Known rows, with every step that occurs
lipa, kinuk, kisek: [-0.80  0.58  0.77  0.89  0.23 -0.45 -0.56 -0.30  0.95 -0.04 -2.43  1.01
 -0.55  0.25 -2.39  1.12  1.33 -0.86  1.46 -0.28 -0.83 -1.60  0.84 -0.38]
duzi, kinuk, kisek, tugif, sobozer, sofup: [-0.91  0.82  1.21 -0.52  0.65  0.33  0.53  2.24 -1.36 -0.26  2.04  1.46
 -0.07 -0.46 -1.39 -0.15  1.04  0.83  1.74  0.68  4.61  1.14  0.35 -0.48]
kinuk, lipa, sofup, sobozer: [-0.56 -0.90 -0.51 -0.48  1.78  0.32  0.90 -1.66  0.22  0.02 -3.02 -1.78
 -1.86  0.13 -1.16  0.54 -0.42 -0.23 -0.63 -0.54 -1.51  0.57 -0.47  0.27]
lipa, kinuk: [-0.13  0.16  0.35  1.25  0.21 -0.53 -0.57 -0.53  0.27  0.17 -2.06  0.23
 -0.06  0.81 -1.46  0.85  0.59 -0.43  0.61 -0.10 -2.09 -1.12  0.81  0.38]
sofup, lipa: [-0.07 -0.19  0.22  0.88  1.96 -0.02  0.16 -1.69  0.34 -0.16 -1.69 -0.38
 -0.96  1.19 -1.23 -0.20  1.00 -0.38 -0.40  0.75 -2.46  0.14  0.38 -0.11]
sofup, sobozer, tugif, kisek, kinuk: [ 1.96  0.29  0.14 -1.17  2.54 -0.08  0.40  0.46 -0.69  0.47 -1.88 -1.14
 -0.86 -0.01  1.22 -0.22  2.11  1.09 -0.79  1.10 -1.70  1.12  0.95  1.12]
lipa, sofup, sobozer: [ 0.44 -0.63  0.07 -0.10  2.21 -0.13  0.78 -2.23  0.43 -0.31 -3.47 -3.03
 -1.96  0.94 -3.72  0.50 -0.11  0.48 -0.27  0.45 -2.31  0.72 -0.33 -0.14]
tugif, sobozer, sofup: [ 1.38  0.30  0.75  1.32  1.93 -0.90  0.65  1.09 -0.96 -0.84 -1.96  0.85
  0.38  0.34  0.80 -0.30  0.96  0.67  0.78  0.75  0.91  0.11  0.09 -0.72]
tugif, sobozer, sofup, lipa: [ 1.37  0.11  0.95  2.05  3.48 -0.82  0.78 -0.22 -0.69 -0.99 -3.29  0.53
 -0.36  1.31 -0.16 -0.46  1.67  0.33  0.46  1.37 -1.09  0.27  0.42 -0.79]
lipa, sofup, sobozer, tugif, kisek, kinuk, duzi: [ 2.25 -0.44 -0.15 -1.49  4.02 -0.33  0.81 -0.70  0.11 -1.05 -3.12 -2.41
 -2.01  0.77 -2.82  0.29  0.18  0.22 -1.81  1.18 -3.76  0.92  0.19  1.26]
tubu, kinuk, lipa, sofup, sobozer, tugif: [ 2.24 -0.55 -1.20 -0.83  1.84  0.05  0.97 -0.79 -0.08 -0.35 -2.10 -0.64
  0.71 -0.05 -1.07 -0.48 -0.27 -0.42 -0.96  0.10  0.21  1.31  0.25  0.27]
lipa, kinuk, kisek, tugif: [-2.08  0.75  0.64  0.84  0.50 -0.27 -0.29 -0.25  0.85  0.04 -0.39  1.62
 -0.08  0.50 -3.92  0.87  1.32 -0.24  2.39  0.16  1.24 -0.65  1.18 -0.31]
duzi, kinuk: [ 0.00  0.06  0.38 -1.08 -1.09  0.67 -0.25  1.15 -1.28  0.53  1.97 -0.55
 -0.35 -0.47  0.52  0.01 -0.37  0.09 -0.60 -0.16  0.75  0.61 -0.13  0.75]
tubu, kinuk, kisek: [ 2.22  0.12 -0.50 -0.05 -0.03  0.07  0.09  0.26  0.69 -0.47  0.69  1.29
  1.18 -0.69 -1.17 -0.17  0.06 -0.83  0.75 -0.23  2.64 -0.43  0.49 -0.54]
sobozer, kinuk, kisek, tugif: [-3.72  0.43  0.63 -0.61  1.16  0.16 -0.07  0.21  1.23  0.10 -0.54  1.31
 -0.65  0.25 -1.19  0.67  0.61 -0.12  1.55  0.58  1.76 -0.06  0.07 -0.38]
kinuk, kisek: [-0.76  0.38  0.45 -0.44 -0.03  0.10  0.00  0.28  0.74 -0.24 -0.36  0.80
 -0.54 -0.55 -1.13  0.31  0.78 -0.51  0.95 -0.21  1.42 -0.59  0.11 -0.82]
sobozer, tugif, kisek, kinuk: [ 1.20  0.16  0.00 -0.75  1.24 -0.51  0.01  2.00 -0.88  0.27 -0.03  0.69
  0.72 -0.43  2.28 -0.51  1.16  0.74 -1.75  0.78 -0.56  0.39  1.02  0.96]
kisek, tugif: [-1.54  0.27 -0.14  0.03  0.24  0.24  0.33  0.07 -0.14  0.07  2.41  0.86
  0.62  0.33 -1.80 -0.25  0.01  0.81  1.13  0.55  2.49  1.13  0.36  0.06]
kisek, kinuk: [ 1.91 -0.08  0.28 -0.26  0.38 -0.32 -0.12  0.90 -0.66 -0.37 -0.31  0.26
 -0.39 -0.10  0.34  0.08  0.54 -0.52 -1.37 -0.37 -0.88 -0.68 -0.82  1.07]
duzi, kinuk, lipa, sofup, sobozer, tugif, kisek: [-0.85 -0.62 -0.28 -1.88  1.32  0.73  0.60  0.63 -1.39  1.02 -0.71 -1.82
 -1.26 -0.69  1.04  0.12 -0.19  0.76 -1.61  0.17 -0.51  1.77  0.78  1.08]
tubu, kinuk, kisek, tugif, sobozer: [ 1.74  0.36 -0.22  1.11  0.25 -0.11  0.24  1.14 -0.14 -0.71  2.45  2.22
  2.34 -0.38 -2.54 -0.76  0.29 -0.46  2.01  0.49  5.99  0.43  0.66 -0.98]
sofup, lipa, kinuk: [-0.21  0.00  0.53  1.99  2.19 -0.47 -0.34 -2.17  0.54 -0.05 -3.54 -0.15
 -1.07  1.92 -2.50  0.54  1.48 -0.79  0.17  0.66 -4.34 -0.80  1.05  0.22]
duzi, kinuk, lipa, sofup: [-1.29 -0.84 -0.16 -1.12 -0.53  0.67  0.24  0.59 -1.21  0.41  0.44 -0.81
 -0.84 -0.69 -0.09  0.34 -1.43 -0.42 -1.72 -0.94  0.29  0.48 -0.57  0.80]

Rows
[-0.28 -0.69  0.08 -1.08  3.79 -0.01  0.58 -2.44  1.41 -1.05 -4.79 -3.05
 -3.09  1.58 -3.54  1.15 -0.97 -0.61 -0.40  0.83 -4.52  0.25 -0.89  0.68] : lipa, sofup, sobozer, kinuk, duzi
[-0.35  0.53  1.02  1.19  3.98 -0.69  0.55 -1.81  1.10 -0.66 -5.11  1.05
 -1.97  1.56 -2.29  0.91  2.50  0.12  1.24  0.87 -3.93 -0.93  1.32 -0.40] : sobozer, sofup, lipa, kinuk, kisek
[-0.73 -0.27  0.10 -2.17  0.78  0.68  0.64  0.40 -1.37  0.42 -1.28 -1.84
 -1.21 -0.37 -0.37 -0.04  0.04  0.02 -1.49 -0.02 -0.55  1.91 -0.31  0.78] : duzi, kinuk, lipa, sofup, sobozer, tugif
[-1.32 -0.98 -0.59 -0.08  0.67 -0.02  0.57 -0.64  0.13 -0.17 -1.59 -0.26
 -0.67 -0.21 -0.57  0.35 -1.21 -0.59 -1.20 -0.84 -0.48 -0.11 -0.45  0.06] : kinuk, lipa, sofup
[ 1.95  0.40  0.11  1.53  3.11 -0.39  1.03 -0.11  0.12 -1.13  0.03  2.34
  1.14  0.67 -2.85 -0.76  1.45  0.13  1.95  1.37  3.50  0.65  1.13 -1.11] : tubu, kinuk, kisek, tugif, sobozer, sofup, lipa
[ 1.94  0.32  0.92  2.22  4.52 -1.02  0.43 -0.75 -0.07 -1.82 -4.43  0.77
 -1.05  2.10 -2.13  0.34  1.35 -0.88  0.88  1.43 -3.53 -0.58  0.68  0.06] : tugif, sobozer, sofup, lipa, kinuk, duzi
[-1.10  0.73  1.05  1.34  3.26 -0.40  0.93  0.05  0.12 -0.96 -0.88  1.95
 -0.43  0.85 -2.99 -0.35  2.22  0.47  2.29  1.47  2.62  0.71  0.77 -1.44] : kinuk, kisek, tugif, sobozer, sofup, lipa
[ 1.05 -1.26 -0.62 -0.27  2.62  0.08  0.65 -0.32 -0.34  0.54 -2.03 -1.27
 -1.98 -0.34  1.22  0.74 -0.09  0.41 -1.95 -0.54 -2.06 -0.30  0.35  1.59] : tugif, kisek, kinuk, lipa, sofup, sobozer
[ 0.97 -0.39 -0.19 -0.65  0.26  0.05  0.06  1.23 -0.77 -0.12 -0.13  1.11
 -0.50 -0.69  2.21  0.19  0.33 -1.12 -1.72 -1.25 -0.28 -0.78 -0.99  1.39] : kisek, kinuk, lipa
[-0.52 -0.78 -0.04 -1.58  0.57  0.97  0.53 -0.34 -1.08  0.55 -0.77 -2.15
 -1.98 -0.34 -0.60  0.49 -0.78 -0.10 -1.15 -0.66 -0.68  1.08 -0.57  0.98] : duzi, kinuk, lipa, sofup, sobozer
[-0.95  0.67  1.37  0.09  2.07  0.28  0.66  1.01 -1.19 -0.42  0.94  1.16
 -0.76  0.41 -2.26 -0.29  1.76  0.58  1.50  1.22  2.80  1.25  0.59 -0.54] : duzi, kinuk, kisek, tugif, sobozer, sofup, lipa
[ 2.71  0.03 -0.06 -1.25  1.49 -0.07 -0.01  0.73 -0.07 -1.54  0.22  0.29
 -1.12  0.20 -0.92  0.33 -0.35 -1.57 -1.38 -0.27 -1.94 -0.75 -1.18  1.78] : kisek, kinuk, duzi
[-0.99  0.99  1.18  1.89  2.00 -0.91  0.23  0.54  0.16 -0.66 -1.95  2.39
  0.19  0.75 -3.24  0.65  2.01  0.40  3.01  0.73  1.75 -0.54  1.26 -0.85] : lipa, kinuk, kisek, tugif, sobozer, sofup
[-1.94  0.60  0.66 -1.49 -0.90  0.95  0.01  1.49 -0.74  0.37  3.60  0.81
 -0.29 -0.74 -2.14  0.04  0.37  0.24  1.12  0.11  4.03  1.02  0.30  0.07] : duzi, kinuk, kisek, tugif
[ 1.48 -0.55 -0.21  0.18  1.04 -0.21 -0.09  1.11 -0.56  0.49  0.51  0.27
 -0.32 -0.51  2.22  0.28  0.14  0.59 -1.49 -0.12 -0.79 -0.82  0.74  1.34] : tugif, kisek, kinuk
[ 0.33 -0.10  0.24 -0.80  2.44 -0.42  0.83 -1.47  0.13 -0.46 -3.96 -2.64
 -1.12  0.95 -3.52 -0.13  0.64  0.72 -0.62  1.15 -2.16  1.61  0.00 -0.30] : lipa, sofup, sobozer, tugif
[ 2.08 -0.92 -1.53 -0.50  2.36  0.07  0.94 -0.59 -0.12  0.27 -1.59 -0.64
  0.72 -0.37  0.37 -0.35 -0.56  0.37 -1.10  0.27  0.06  1.18  1.33  0.54] : tubu, kinuk, lipa, sofup, sobozer, tugif, kisek
[ 3.76 -0.14 -1.24 -0.64  1.00  0.28  0.17 -0.09  0.52 -1.40  1.47  0.62
  0.91  0.10 -1.40 -0.18 -1.49 -1.50 -0.11  0.09  0.21 -0.06  0.02  0.91] : tubu, kinuk, duzi
[-0.78  0.29  0.90  1.66  2.18 -0.40 -0.33 -1.92  1.16 -0.24 -3.76  0.50
 -1.45  1.46 -3.48  0.77  2.17 -1.24  0.90  0.51 -3.22 -1.27  1.15 -0.45] : sofup, lipa, kinuk, kisek
[-0.65 -0.42 -0.33 -1.11  2.08  0.07  0.94 -0.95 -0.05 -0.10 -3.49 -1.47
 -1.11  0.11 -1.07  0.02  0.34 -0.03 -0.98  0.11 -1.33  1.33 -0.17  0.07] : kinuk, lipa, sofup, sobozer, tugif
[ 1.23 -0.43  0.02 -1.43  2.22 -0.27  0.77  0.09 -0.73 -0.52 -3.36 -0.98
 -1.37  0.05 -0.54  0.03  0.96 -0.55 -2.25 -0.25 -1.95  0.64 -0.96  1.06] : kisek, kinuk, lipa, sofup, sobozer, tugif
[-2.41  0.51  0.68 -1.10  2.50  0.59  0.33 -1.13  1.24  0.30 -2.24 -0.63
 -2.11  0.69 -1.86  0.81  1.48  0.33  2.25  0.88  0.30  0.78  0.04 -0.11] : sofup, sobozer, kinuk, kisek, tugif
[ 1.98  0.56 -0.07  0.89  1.80 -0.38  0.90  1.13 -0.10 -0.99  1.26  2.62
  1.89 -0.18 -2.05 -0.62  0.82  0.38  2.26  0.81  5.23  0.58  0.90 -0.99] : tubu, kinuk, kisek, tugif, sobozer, sofup
[-1.23  0.67  0.74  0.88  0.32 -0.14  0.18  1.30 -0.14 -0.50  1.71  1.72
  0.83 -0.26 -2.63 -0.32  1.09 -0.12  2.30  0.60  5.11  0.41  0.33 -1.37] : kinuk, kisek, tugif, sobozer
[-1.62 -0.85  0.39  1.33  1.46 -0.68  0.04  0.48 -0.26 -0.33 -3.64 -0.02
 -0.16  0.36  0.85  0.37 -0.73 -1.11 -0.72 -0.01  0.08 -0.60 -0.81 -0.36] : tugif, sobozer, kinuk, lipa, sofup
[-0.28  0.50  0.55  1.24  1.98 -0.54  0.90  1.08 -0.99 -0.68  0.74  1.57
  0.96  0.61 -1.12 -0.55  0.81  1.39  1.86  1.25  3.33  1.25  0.47 -0.58] : kisek, tugif, sobozer, sofup
[-0.82 -0.77 -0.75 -0.87  2.54  0.11  0.97 -0.67 -0.04  0.52 -2.87 -1.43
 -1.10 -0.18  0.45  0.17  0.09  0.68 -1.08  0.28 -1.36  1.24  0.91  0.37] : kinuk, lipa, sofup, sobozer, tugif, kisek
[-0.36  0.25 -0.22 -0.50  0.92 -0.23  0.10  1.22 -0.37  0.57  0.13  0.45
  1.04 -0.38  2.01 -0.58  0.77  1.18 -0.64  1.12  0.15  0.90  1.73  0.12] : sobozer, tugif, kisek
[ 0.25  0.07  0.40  0.46  3.83 -0.34  1.01 -1.51  0.33 -0.61 -3.23  0.34
 -1.55  1.41 -0.36  0.00  1.41  0.83  0.02  1.10 -3.27  0.39  0.58 -0.12] : sobozer, sofup, lipa
